What can hang from each mark:
veso: fudap kisiku
bavula: veso
zazi: galolap
dafim: lugoko
galolap: kisiku zazi
nikam: fudap
fudap: lugoko veso
kisiku: galolap tivog
lugoko: dafim fudap

Each row was made from one small tree. The marks that hang from a mark follow it in brackets, in alphabetical order. Every link used is in the known rows. Write each row's tree.
Known rows:
zazi{galolap{kisiku}}: [-1.269 -1.759 -3.208 -3.843  1.509 -0.259  1.451  0.562 -3.310  1.610
  0.253 -0.648  0.269  0.257 -1.423  0.886 -1.096 -0.296 -1.529 -2.632
 -2.856 -0.323]
nikam{fudap{lugoko{dafim} veso}}: [ 1.349  2.019 -0.217 -3.267 -0.969  0.304 -1.694  0.400  1.292 -2.478
  0.128  2.538 -0.376  1.019  0.613  0.505  0.047  0.883  0.117  0.529
  1.276 -1.111]
bavula{veso{fudap{lugoko{dafim}} kisiku{tivog}}}: [ 2.906  0.264  2.243  0.743 -0.082  1.650  0.249  0.587  2.209 -0.752
  1.454  1.267 -1.672  0.438  3.036 -2.130 -0.663 -2.448  0.196  0.829
  0.535  0.830]
bavula{veso}: [ 0.359 -2.755  0.560 -4.766 -0.388  0.945 -0.592  1.565 -1.407 -0.596
  0.186  2.049  1.072  0.413 -1.090  0.770  0.209 -0.408 -1.786 -2.331
 -1.746 -2.012]
dafim{lugoko}: [-1.165 -1.741 -2.348 -1.943  0.044  0.245  1.277  1.533 -1.051  1.347
 -0.570 -0.736  1.189 -0.540 -2.222  0.404  1.321  1.260  0.786 -0.057
 -2.715 -0.509]
zazi{galolap}: [ 0.025 -1.093 -2.513 -4.610 -0.076  0.653 -0.376  2.246 -2.418  0.704
 -0.794  0.931  1.898  0.546 -1.238  1.540 -0.566  0.332 -1.083 -2.061
 -3.271 -0.100]
dafim{lugoko{fudap{veso{kisiku{galolap}}}}}: [-2.355  0.092  2.085  2.229 -1.451 -0.497  1.424 -1.120  2.258  1.815
 -1.245 -2.131 -0.558  0.166 -1.406  2.208  2.458  1.266  3.205  1.948
  0.536 -1.061]
nikam{fudap{veso}}: [ 0.146  0.102 -0.761 -3.999 -0.313 -0.122 -2.046 -0.669 -1.813 -1.386
  0.113  0.483  1.464 -0.112 -1.581  0.916 -0.549  0.011 -1.557 -1.285
  0.964 -2.069]
bavula{veso{fudap kisiku{galolap tivog}}}: [ 0.951 -2.972  1.968  0.900  0.095  0.391 -0.079 -0.878  0.909  0.742
  0.858 -1.501 -1.370 -0.293  1.297  0.013 -0.326 -4.169 -0.217 -1.068
  0.776  0.290]
veso{fudap kisiku}: [-0.723  0.134 -0.962 -0.230  1.201  0.052  1.250  0.033 -3.397  2.323
  1.879 -1.781  1.915 -0.720 -1.125 -1.454 -1.047 -0.229 -2.269  1.177
 -0.337 -0.047]
veso{fudap{lugoko} kisiku{galolap{zazi} tivog}}: [-0.042  0.275 -1.012  5.571  1.124 -0.487  0.455 -0.080  0.956  0.922
  0.978 -3.049 -1.223 -1.443  1.162 -1.094 -1.221 -0.507 -0.216 -0.071
  1.857  2.714]
nikam{fudap{lugoko veso}}: [ 0.085  2.088 -0.304 -2.215 -1.308  0.187 -2.478 -0.169  0.240 -1.471
 -0.491  1.689  0.734 -0.547 -0.687  1.290 -0.899  1.820 -0.456 -1.271
  1.466 -1.347]
fudap{veso}: [-0.557  0.645  0.261 -2.617 -0.080 -0.062 -1.291  0.418 -2.303 -0.540
 -0.823  1.908  2.088 -0.225 -1.421  0.410  0.511  2.296 -0.815 -1.191
 -1.334 -1.758]
veso{fudap{lugoko}}: [ 0.573  1.422 -1.216 -0.089 -0.105  1.558  0.359  1.021 -0.988  0.921
  0.330  0.332  1.190 -1.169 -0.279 -0.194 -1.331  1.827 -0.196 -0.232
 -0.043  0.104]
kisiku{galolap tivog}: [ 0.415 -3.988 -2.055 -1.855 -0.083 -0.074 -0.980 -0.290 -0.705 -0.588
 -1.547  0.268  0.049  0.021 -0.490  0.976  0.071 -2.668  0.193 -2.325
 -1.936  0.834]
fudap{lugoko{dafim} veso{kisiku{galolap tivog}}}: [ 0.286  1.078  1.470  1.979 -0.696 -1.189 -1.304 -0.472  2.752 -1.250
 -1.093  2.153 -1.845  1.049  2.379  0.001  1.342 -0.343  1.971  0.836
 -0.328  1.448]
kisiku{galolap{zazi} tivog}: [ 0.152 -3.884 -2.639 -0.036  1.223 -0.593 -0.395  0.448 -1.090 -1.059
 -0.802 -1.331 -0.164 -0.363 -0.692  0.067 -0.065 -1.935 -1.220 -2.500
 -0.697  1.205]
nikam{fudap{veso{kisiku{galolap}}}}: [-1.730 -0.358  0.405 -1.122 -0.553 -2.287 -1.611 -1.689 -0.279  0.394
  0.757 -1.116  0.073  0.439 -0.967  1.876  0.457 -1.074 -1.145 -0.058
  1.707 -1.095]
lugoko{dafim fudap}: [ 1.834 -2.172 -1.215 -4.562 -0.401  2.071  1.649  0.566 -1.156 -1.241
 -0.150  0.937  0.684  1.718 -1.106 -0.131  0.032 -1.318 -0.309  1.356
 -1.062 -1.230]
lugoko{dafim fudap{veso}}: [ 1.644  0.406  1.284 -3.350 -0.667  1.738  0.409 -0.239 -0.448 -1.999
 -0.983  1.831  0.549  1.741 -0.526  0.226  0.797  0.510  0.698  1.374
  0.114 -2.318]

Which tree is each row?
[ 1.322 -0.018 -0.359  2.447  0.277  0.049  0.692 -0.432  2.158  0.554
  0.705 -0.676 -2.127  0.487  2.557 -1.099 -0.163 -2.477  1.477  1.689
  0.547  2.449]
veso{fudap{lugoko{dafim}} kisiku{galolap tivog}}
[ 0.726  2.026 -0.568  0.565  0.602  0.381  1.621  0.945 -0.100  1.120
  2.256  0.111  0.193  0.424  1.039 -1.884 -0.424  0.661 -0.539  3.020
  0.087  0.804]
veso{fudap{lugoko{dafim}} kisiku}
[-0.349  0.828  0.477  1.468 -1.416 -1.328 -3.038 -2.117  2.394 -1.060
 -0.828  0.017 -1.232 -0.400  0.990  1.319 -0.583 -1.480  0.795 -1.207
  2.181  0.807]
nikam{fudap{lugoko veso{kisiku{galolap tivog}}}}
[-0.403  3.228  1.542 -0.101 -0.311 -0.915 -0.414  0.834  0.526 -0.387
  0.257  2.949  0.477  0.979  0.808 -0.650  0.889  2.801 -0.062  2.120
 -0.670 -0.285]
fudap{lugoko{dafim} veso{kisiku}}
[-0.460 -3.293 -3.478 -0.253  3.501 -0.496  1.545 -0.659 -3.878 -0.706
  0.523 -1.906 -0.338 -1.005 -1.474 -2.190 -1.855 -1.680 -2.674 -2.929
 -0.617  0.849]
galolap{kisiku{tivog} zazi}
[-0.321  0.504  1.071 -0.573 -1.333  1.542  0.997 -0.274  0.806  0.043
 -1.863 -0.545  0.752 -0.409 -1.937  1.188  1.365  2.422  2.924  0.713
 -0.061 -2.082]
dafim{lugoko{fudap{veso}}}
[ 0.212 -2.745 -3.352 -3.142  1.368  0.275  0.602 -0.363 -2.833  0.386
 -0.776 -0.435 -0.382 -0.147 -0.376  0.029 -1.834 -2.591 -0.720 -3.647
 -2.840  1.151]
zazi{galolap{kisiku{tivog}}}
[ 0.878  2.492  0.778 -1.931 -0.680  0.366 -0.817  1.370  0.832 -1.637
 -0.672  3.790  0.235  0.856  0.771  0.063  1.155  2.919  0.743  0.582
 -0.955 -0.852]
fudap{lugoko{dafim} veso}
[-0.645 -0.900  1.786  3.010 -1.370  0.146  0.609 -2.033  2.718  0.641
 -2.248 -2.205 -1.226 -0.193 -0.395  1.072  1.707 -0.864  4.068  0.735
  0.606  0.232]
dafim{lugoko{fudap{veso{kisiku{galolap tivog}}}}}
[-1.757  3.518  1.296  0.877 -0.700 -1.060 -1.323  0.368 -0.558  0.573
 -0.494  2.310  1.527 -0.519 -0.505  0.115 -0.117  3.759 -0.389  0.191
 -0.555 -0.441]
fudap{lugoko veso{kisiku}}
[-1.785  1.217 -0.754  4.789  1.249 -1.064  1.493  0.998  0.424  2.103
  2.119 -3.159 -0.413 -1.097  0.108 -0.157 -0.486  1.590 -1.058  1.072
  1.847  1.481]
veso{fudap{lugoko} kisiku{galolap{zazi}}}
[-2.541  2.265  1.586  1.960 -1.158 -1.761 -1.128  0.003  1.257  0.993
 -0.806  1.100  0.140 -0.157  0.082  1.742  1.196  2.852  0.635  0.095
 -0.182 -0.066]
fudap{lugoko veso{kisiku{galolap}}}
[ 0.006  0.405  0.670 -0.064  0.227 -0.751 -1.706 -1.096 -2.044 -0.581
 -0.872  1.023  1.490 -0.562 -0.298 -1.289 -0.406 -0.286 -0.981 -0.851
 -0.977  0.044]
fudap{veso{kisiku{tivog}}}
[-1.218  1.469  0.855  4.801  0.260 -1.829 -1.571 -0.257  1.801 -0.730
 -0.986 -0.142 -0.772 -0.884  0.842 -0.059  0.107  1.620  0.222 -1.026
  1.189  1.587]
fudap{lugoko veso{kisiku{galolap{zazi} tivog}}}
[ 1.799  1.401 -1.107 -1.068  0.257  1.640  1.183  1.489  0.180 -0.079
  1.103  1.039 -0.035  0.289  1.034 -1.140 -0.426  0.836  0.308  1.665
 -0.371  0.302]
veso{fudap{lugoko{dafim}}}
[ 0.065  0.291  1.534  1.895 -0.943  0.978  0.539 -1.674  0.964  0.283
 -1.933 -1.242  0.235 -0.658 -0.976 -0.504  0.449 -0.089  2.719  0.967
  0.154 -0.206]
dafim{lugoko{fudap{veso{kisiku{tivog}}}}}
[-0.850  0.327  2.088  3.941  0.469 -0.461  1.121  1.437  2.315  1.218
  2.274 -2.075 -1.466 -0.661  1.100  0.438  0.024  0.854 -1.070 -0.230
  2.370  0.277]
bavula{veso{fudap{lugoko} kisiku{galolap{zazi}}}}
[-0.224  0.942 -0.165  1.829  0.081 -0.489  1.661  0.545  1.655  1.618
  1.772 -0.954 -1.354  0.715  1.628 -0.180  0.686 -0.310  0.660  2.782
  0.429  1.206]
veso{fudap{lugoko{dafim}} kisiku{galolap}}
[ 1.921  0.143  1.744 -0.555 -0.456  1.168 -0.070 -1.649 -0.079 -1.960
 -0.886  1.253  0.007  1.353  0.454 -1.463 -0.042 -1.934  0.595  1.597
  0.455 -0.529]
lugoko{dafim fudap{veso{kisiku{tivog}}}}
[-0.337 -0.794  1.456  3.190  0.099 -0.461 -0.204 -1.784  0.503 -1.157
 -1.034 -2.151 -0.589 -0.105 -0.509  0.177 -0.182 -1.100  0.174 -0.464
  2.131  0.096]
lugoko{fudap{veso{kisiku{galolap{zazi} tivog}}}}
[ 1.518  1.211  2.331 -0.187 -0.135  1.027  1.132  1.444  1.675  0.392
  2.588  1.080 -0.874  0.764  2.054 -1.227  0.175 -0.060 -0.458  1.840
  0.743 -0.451]
bavula{veso{fudap{lugoko{dafim}} kisiku}}
[-0.113 -1.841 -1.387  3.708  2.045 -0.958  0.929 -0.635 -1.168  1.081
  1.534 -3.989 -0.576 -1.008  0.186 -1.595 -1.001 -2.453 -1.425  0.015
  1.456  1.912]
veso{fudap kisiku{galolap{zazi} tivog}}
